Every row comes from one small tree of marks. The marks that hang from a mark follow it in brackets, in alphabetical order. Every link used is in the known rows. Which tree was each row made from?
Known rows
farop[liki[metav miva]]: [-19   3  18  -8   6 -30  12 -15 -16 -21 -14  -4  -5  55  12  26   4 -27]
liki[farop metav miva[tidub[zenalag]]]: [-31  -6  -8  -3  12 -11  14   5 -10  -5  38 -23 -19 -14  29 -43 -15 -31]
tidub[miva[liki[farop] pano] zenalag[zonus]]: [  5  -8   0  -1  -8   9 -11  18  22  25  26 -13  33 -35  -6 -27  20 -16]
zonus[zenalag[tidub[miva[liki[farop] pano]]]]: [  0   1 -10 -12   0  18  -8   1   0  45 -10   8  -3  42 -35 -22  -8  40]
zonus[zenalag[tidub[miva]]]: [ -5  -1  -9 -14  23  -5  -9 -17  -7  24 -54  19 -41  40  15  44 -24  58]
zenalag[tidub[miva] zonus]: [ 16 -11 -15  -9  22 -11 -12 -16  -6  11 -46  25   5 -19  19  64  -5  17]
zonus[zenalag[tidub[miva[pano]]]]: [  0  12   5 -16   9   5 -10 -16   9  11 -47  11 -47  48  13   7 -12  68]
farop[liki]: [ -9  10  20 -13   3 -22  15 -26 -24 -20 -64  11 -13  56 -14  69   2 -49]
zenalag[tidub[miva[liki[farop metav] pano]] zonus]: [ 12 -13 -21  -1  -8   6 -12   6  -7  16  25   9  31 -28 -24 -11   1  13]
liki[miva[pano]]: [ -3  20  34  -1   4  -2  14  -5  12 -13 -32 -11 -19  37  20   5  22 -15]
tidub[miva[liki[metav]] zenalag[zonus]]: [  3 -17 -13  17  -1 -11 -14  16   2   1  33   4  18 -37  21  16  -5  19]
miva[liki[farop metav] pano tidub[zenalag[zonus]]]: [ -2  -2  -8  15 -21  11  10  10   0 -22  56 -16  16 -41 -23 -46  -7 -32]
zenalag[tidub[miva[liki[metav] pano]] zonus]: [ 21  -5 -12  10  -9   0 -17   0  -2  -5  13  22  20 -11  -8   4  -4  49]
liki[miva]: [ -7   6  16  -1  18  -9  16  -6  -7  -2 -39  -2 -14  34  22  42   9 -30]
tidub[miva[liki pano]]: [ 14  17  19   8  -7  14  -2   6   0  -1 -13  17  -2  33 -11   7  14  26]
zenalag[zonus]: [  7  -1  17   3   9  -5  17 -10  -7 -20 -52   4  -7 -15   3  91   7 -48]
zonus[zenalag[tidub]]: [-10   1   1 -11  15  -9   6 -22 -16   7 -72  13 -46  54  -2  65 -29   6]

Which tree is each row?
[  4  -3 -20   2  15   5 -11  -8 -13  38 -31  32 -11  54 -15  26 -22  64] => zonus[zenalag[tidub[miva[liki]]]]
[ 15  10  -3  22 -14  12   5  -3  11 -23  14   2  18 -10 -16 -25  -1  -6] => miva[liki pano tidub[zenalag[zonus]]]
[  3 -11   2  -4  15 -13 -11  -1  16   2 -18  -1  -4 -40  42  42   5   1] => tidub[miva zenalag[zonus]]
[ -7 -16 -27  17  -7   2  12  10 -19 -11  47  -7  21 -48 -19 -10 -18 -45] => miva[liki[farop metav] tidub[zenalag[zonus]]]
[ -8 -28 -21   6   0  -5 -10  23  -1  19  45  -9  28 -57   4   3  -2 -20] => tidub[miva[liki[farop metav]] zenalag[zonus]]
[-19  18  18  -5  -9 -23   4 -17   7 -37  30 -17 -13  40  24 -77  -2   6] => farop[liki[metav miva[pano tidub[zenalag]]]]
[-22   6  27  -9  -1  -4  18   8   0 -13   7 -30 -23   8  11 -16  15 -42] => liki[farop metav miva[pano]]
[ -8 -10 -11   3   1   4   3  17 -28  15  19   8   0  -3 -17  23  -4 -13] => tidub[miva[liki[farop metav]]]
[ 21   2   2 -10   8  -1 -14 -16   9   0 -38  15   1 -14  15  26   6  34] => zenalag[tidub[miva[pano]] zonus]
[  4   9   6  -3  -6  18   3  11  -4  17   1   4   8  15 -28 -10  17 -10] => tidub[miva[liki[farop] pano]]
[-16  15  14  -3  -1   8  24   0  -5 -27  29 -20 -24   4   5 -50   4 -23] => liki[farop metav miva[pano tidub]]
[-14  -2   0  -1  -4   0  10   6  19 -19  53 -37   3 -45  25 -66   5 -30] => liki[farop metav miva[pano tidub[zenalag[zonus]]]]
[-12  11  28 -15   4   3  19   3   8   4 -18 -24 -11  21   4  -7  25 -54] => liki[farop miva[pano]]
[  8   7   0  26 -22   5   5   4   5 -41  41  -3   8 -24  -7 -34 -10   4] => miva[liki[metav] pano tidub[zenalag[zonus]]]
[ 19  -8 -19  -5  -1  12 -12   2  -2  33  -2  13  40 -17 -31  -4  10   3] => zenalag[tidub[miva[liki[farop] pano]] zonus]
[ 16   0   5  11  -8   5 -14  10  26   5  11   0  26 -19   8 -12  15  21] => tidub[miva[liki pano] zenalag[zonus]]
[ 16 -19 -33  11   6  -8 -15   0 -19   8   4  31  27 -15  -5  38 -15  36] => zenalag[tidub[miva[liki[metav]]] zonus]
[  8   3  17  -4   2  -3 -12   1  33 -10 -11 -12  -7 -36  38   6  16  15] => tidub[miva[pano] zenalag[zonus]]
[ -5   1   2  -6  -8   7  -9  18  10  25  19  -9   8   2  -5 -40   9  -8] => tidub[miva[liki[farop] pano] zenalag]
[  8  13  13   6  -6   4   8 -12  18 -39  -9  -8 -14 -26  17 -12   0 -12] => miva[pano tidub[zenalag[zonus]]]
[  0  -4 -16  -5  -8   0 -12   6 -20  14  15  12   0  10 -25 -27  -9  22] => zenalag[tidub[miva[liki[farop metav] pano]]]
[ -9  -5 -13  -7  -7  11 -10   6  -7  28  15   3 -17  31 -27 -31 -18  52] => zonus[zenalag[tidub[miva[liki[farop metav] pano]]]]
[  6   2  -5  11 -15  17  10   4   6  -6  29 -12  25 -30 -31 -40   2 -41] => miva[liki[farop] pano tidub[zenalag[zonus]]]
